Each row was made from one walk, in order. Every step used is in the known rows, and no mark comes twice. Write each row's walk.
(in the rows, 128 means zero)
Known rows:
n-b-s-a-j: [ 82 124 124 154 138 136 132 131 117 127  87 126 129  96 121 214 174 188
 173 185 156 171 119 185 136 114 148  56 112  74 140 114 130  97 136]
t-d: [149 121 127 149 123 109 114 160 126 105 142 125 145 127 124 132 129 131
  99 111 114 128 131 126 128 134 126 150 122 128 137 149 143 136 146]
s-x-j: [113 143 109 114 154 121 149 152 149 135 110 107 138 143 147 163 151 138
 152 131 122 146 152 130 125 104  89 141 138 132  84 123 126 122 136]
p-c: [143 129 144 127  96 138 157 130 138 145 140 143 139 131 135 105 140 118
 157 124 125 142 121 139  94 145 112 127 123 141 147 123 118 134 137]
c-x-j-a-s: [123 176 132 122 184 114 132 128 101 137  94 132 154 146 147 240 209 117
 159 148 116 203 125 106 104 145 135 139 100 108  89  80 169 110 148]
x-j: [131 136 134 133 141 135 130 146 128 123 115 118 153 138 125 160 146 137
 133 147 124 161 119 114 136 136 114 137 119 130 126 114 136 118 137]
b-n: [114  97 131 115 138 132 130 119 135 121 127 140 120 107 137 149 143 138
 107 134 164 123 134 151 119 104 112 113 139 116 145 138 108 114 110]
p-c-x-j-a: [152 153 160 113 153 128 181 138 112 160 118 163 159 155 144 185 208 106
 179 135 115 205 100 112  79 177 105 121 110 138 114  77 148 137 143]
x-s: [115 126 134 150 127 109 130 135 128 145 120 153 163 131 113 150 142 139
 119 154 138 161 120 124 122 126 113 114 116 132 110 122 152 119 134]
t-d-k-s-a: [135 112  94 193 153 103  97 214 120  69 172 129 142  97 164 114 150 180
  81 109 142 127 107 142 107 129 178 136  97  54 119 170 202 101 149]
d-k-s-b: [128  89 112 166 176 121 111 172 133  88 168 118  98 119 176  94 146 184
  96 111 156 103 119 138 122  88 168 157 119  75 105 170 190 103 120]
j-a-s-b-n: [ 95  90 139 123 187 142 106 103 141 136 124 140  74 109 150 220 186 154
  96 131 143 136 143 161 118  64 134 143 120  63 122 133 153  93 126]
x-c: [134 146 137 122 132 113 157 125 132 121 117 143 152 147 121 110 149 111
 144 114  98 144 148 118 101 117 128 124 132 129 125 152 152 134 134]
s-a-j-x-c: [ 73 191 110 133 143 120 172 142 144 155 101 159 120 148 131 204 202 114
 173 120  63 187 174 125  86  79 152  94 127 106  87 120 198 106 177]
a-s-b: [116 124 134 141 155 134 109 121 141 125 125 105  98 132 144 162 149 151
 134 129 123 132 151 148 123  78 144 166 117 105 104 144 148  99 146]
a-s: [114 153 114 135 128 125 106 123 123 122 117 114 132 123 137 159 143 130
 137 136 130 145 142 139 120 114 137 143 111 111 120 126 134 109 146]
p-c-x: [153 149 147 116 116 118 190 133 121 149 130 153 147 147 152 114 167 101
 192 126 131 163 125 133  68 158 112 120 130 168 114 116 116 140 132]
b-s-a-j-x-c: [ 69 199  86 131 133 108 165 157 160 154 101 146 136 130 141 221 194 136
 182 159  83 194 162 146  99  93 127  76 119  91  86 105 170 101 168]
s-a-j: [ 91 155 123 155 148 156 132 131 121 146 116 140 112 115 124 187 161 143
 155 132 113 153 131 144 128 112 163  90 101 103 125 115 168  98 158]
k-s-x-j-a: [ 98 140  78 117 203 119 145 156 157 133 127 138 117 121 172 189 175 154
 135 146 127 144 138 113 115 125 112 132 110  76  62  92 170 116 125]
d-t: [136 108 119 126 139 114 117 139 136 131 144 125 139 145 133 132 123 140
 102 117 113 110 136 109 146 130 149 142 111 151 165 136 150 143 123]
p-c-x-s-b: [139 119 169 141 141 109 192 141 134 171 135 171 144 159 145 139 187 135
 182 145 136 181 121 136  65 123 105 130 118 165  79 133 156 120 142]
n-b: [117  89 155 128 130 125 135 115 109 108  98 128 128 126 114 141 145 151
 138 144 151 136 127 147 126 115 138 113 143 114 142 144 119 129 117]
k-s-b: [121 102 109 143 181 132 130 144 154 112 155 131  84 122 164 116 138 173
 125 144 141 106 137 128 119 103 151 148 116  99  89 139 161 105 122]
j-a-s-b: [109 122 135 136 180 138 101 111 134 143 125 127  83 133 143 199 173 144
 118 122 105 139 133 138 127  88 150 159 107  72 104 120 174 109 145]
j-a-s-x-c: [ 97 174 104 106 168 103 151 116 146 145 101 134 128 144 150 185 186 103
 154 100  80 154 178 136  85  80 119 135 125  84  75 134 174 130 147]
c-x-s: [123 144 140 139 147  89 160 137 110 148 112 163 170 145 127 161 168 123
 154 154 146 180 123 118  95 143 116 107 120 158  79 116 155 122 133]
d-k-s-a-j: [ 94 147  88 188 168 140 111 173 104 101 147 137 118  94 165 148 174 176
 125 125 147 142 120 147 116 107 195 100  87  57 120 135 212  83 148]
a-s-x-j: [ 98 167  98 125 153 118 129 144 150 130  99  93 143 139 156 195 166 136
 160 138 122 162 169 140 117  90 102 157 123 115  80 121 130 104 153]
k-s: [120 130  95 136 153 125 128 142 141 108 145 137 119 107 158 115 130 151
 126 152 149 118 133 122 115 137 142 125 110 106 106 120 145 111 119]
x-c-p: [149 160 160 106 115 113 179 122 154 128 109 160 149 158 124  86 154 117
 142 112  85 137 142  89  65 100 126 133 130 130 136 141 135 132 142]
n-b-s-k: [131  89 109 131 101 111 116 130 115 125  96 123 134  99  98 151 140 155
 124 183 176 146 102 187 131 122 100  80 151 107 126 153 119 101  90]
a-j-x: [ 81 173  97 128 130 120 142 132 141 154 111 138 105 138 137 199 170 116
 143 132 105 155 168 121 121  87 136 121 137 131 101  96 158 122 160]
p-c-x-s: [140 145 154 138 116 100 189 139 121 167 123 178 181 147 136 136 181 114
 183 153 143 196 117 131  60 157  98 109 116 171  98 111 141 130 141]
a-j-x-c-p: [101 204 129 107 118 105 193 124 168 155  93 169 126 167 133 157 196 107
 160 118  59 164 183  85  59  59 135 128 139 134 107 110 164 126 176]

Which walk is each row?
[ 97 160  92 120 141 112 129 128 150 135 111 101 117 127 160 162 147 128
 154 120 127 131 177 157 111  81 116 150 132 113  80 134 126 116 142] -> a-s-x
[ 98  93 133 139 127 123 133 140 126 115  99 123 137  96 124 179 151 189
 157 187 164 160 104 184 129 133 125  71 125  72 133 127 105 105 118] -> n-b-s-a
[116 134 135  87 117  79 203 130 176 118  73 134 151 142 144 120 169 162
 178 152 128 141 162 146  65  70  90 105 156 101 109 151  90 136 118] -> n-b-s-x-c-p
[114  71 147 121 163 142 135 118 150 123 139 134  85 116 146 150 150 159
 108 127 155 112 140 158 126  66 119 137 144 108 128 160 124 107 109] -> s-b-n
[105 144  74 124 179 115 149 166 162 115 130 118 129 123 175 150 154 159
 150 153 141 135 154 121 115 115 106 138 121 108  62 114 145 110 124] -> k-s-x-j
[105  71 112 131 190 138 136 134 161 104 156 147  75  96 174 136 150 183
 104 149 178 102 142 149 112  78 135 133 125  87 107 151 140  88 102] -> k-s-b-n
[108 189 124  91 153  99 174 113 170 154  92 152 126 157 153 163 193 111
 153 100  67 146 173 108  50  66 119 146 122  81  86 124 155 127 155] -> j-a-s-x-c-p
[157 156 155 120 128 125 189 151 118 145 119 145 174 156 148 147 185 113
 198 141 129 195 116 118  75 166  99 130 121 170 114 102 124 130 140] -> p-c-x-j
[120 168  97  98 153  96 201 144 192 121 123 157 127 143 174  77 160 141
 160 117 103 113 178  98  41  79 122 137 130 108  72 141 144 124 130] -> k-s-x-c-p
[ 99  68 152 143 162 126 134 125 150 139 130 160 119 118 133 171 160 170
  99 154 167 142 132 154 117  69 105 122 129 111 110 155 147  95 119] -> x-s-b-n
[ 90 162  99 152 136 143 126 145 133 144 117 128 130  95 136 203 158 164
 166 170 133 164 119 166 141 127 138  72  93  86 125  96 140  96 149] -> b-s-a-j
[160 112 125 171 118  92  95 190 104  79 155 112 160 129 136 107 136 142
  71  78 131 127 114 137 126 119 144 163 126 104 148 176 173 137 147] -> t-d-k
[128 168 132  91 126  99 203 128 180 139 103 147 132 163 145  92 156 118
 162  96  82 122 175 107  55  68 104 138 148 133  93 150 123 138 140] -> s-x-c-p
[152 112  93 181 148  90  94 204 116  61 171 121 151 108 165  95 140 161
  67 102 151 117 120 127 114 128 158 160 108  83 130 173 191 122 138] -> t-d-k-s
[115 155 112 106 145 101 177 132 156 135 112 132 136 155 142 116 151 110
 162  95  96 130 178 133  89  83 105 128 147 132  83 163 142 140 130] -> s-x-c
[ 62 178  77 139 131 121 140 157 157 159 111 129 112 109 146 237 174 155
 166 174 115 178 142 160 127 105 128  79 119  87  91  81 143  94 163] -> b-s-a-j-x
[124 130 139 129 167 139 123 135 119 140 114 139 141 136 121 199 168 131
 117 141 109 168 103 106 137 147 120 127 110  95 125  90 160 127 135] -> x-j-a
[123 141 100 135 136 130  88 112 109 159 112 142 107 113 105 194 164 107
 100 133 113 152 116 147 118 117 131 123 117  88 102 127 186  90 124] -> j-a-s-k
[127 118  93 162 151 108 108 171 117  85 160 126 135 106 171  90 141 161
  97 118 164 116 113 130 115 124 162 137 115  82 121 149 173 112 119] -> d-k-s
[108 159 118 105 125  93 166 140 155 137 112 147 135 159 132 145 167 100
 146 117  78 160 171 110  89  92 120 130 155 130  89 136 158 134 152] -> j-x-c
[ 84 204 132 119 124 120 195 138 170 165  93 175 116 159 132 176 202 123
 174 123  50 177 171  98  52  61 152 103 128 105  96 111 179 100 184] -> s-a-j-x-c-p
[ 66 139 114 146 126 104 142 161 152 169 115 161 137 135 125 204 170 144
 134 164 112 187 133 132 100 107 119 100 130 105  64 107 169  95 161] -> j-x-s-a
[ 94 105 115 108 169 103 145 142 140 131  76 113 141 121 140 233 184 175
 152 181 152 173 121 164 136 118  79  97 138  67 101  98 113 128 110] -> n-b-s-x-j-a
[ 89 155  93 112 165 113 122 116 144 151 110 121 104 124 156 204 169 121
 138 114 111 138 161 147 112  92 122 142 125  79  78 112 151 123 139] -> j-a-s-x
[104 130  94 151 163 139 131 155 141 119 146 145 108  99 157 134 142 167
 139 153 140 131 120 134 109 140 159 104  97  79  97 121 157  91 129] -> k-s-a
[139 169 110 127 169 117 121 131  92 156  93 142 142 141 116 235 209 101
 139 151 117 200 114 125  97 138 122 123 114 116  69 103 197  83 132] -> c-x-j-a-s-k
[101 138  68 119 167 107 152 148 165 120 142 127 104 112 179 120 134 152
 144 135 147 105 161 137 107 107 119 131 127 109  64 130 137 117 115] -> k-s-x
[108 147 122 131 152 129 101 110 118 138 115 131 119 119 133 199 165 122
 119 130 113 153 128 131 124 124 142 136 104  79 119 103 159 117 143] -> j-a-s
[102 180 101 113 146  97 155 125 155 129 100 117 143 146 152 146 167 109
 169 105  95 146 194 144  83  68 116 146 134 114  76 158 151 121 147] -> a-s-x-c
[ 67 168 103 149 132 104 142 139 140 171 100 164 139 139 123 221 181 127
 137 160 113 188 161 118 114  88 120 107 124 132  79  94 182 111 169] -> a-j-x-s
[ 98  97 144 128 201 150 106 120 138 130 114 131 103 120 148 252 205 165
 104 146 139 168 131 146 126  74 119 150 111  61 117 116 160  84 136] -> x-j-a-s-b-n
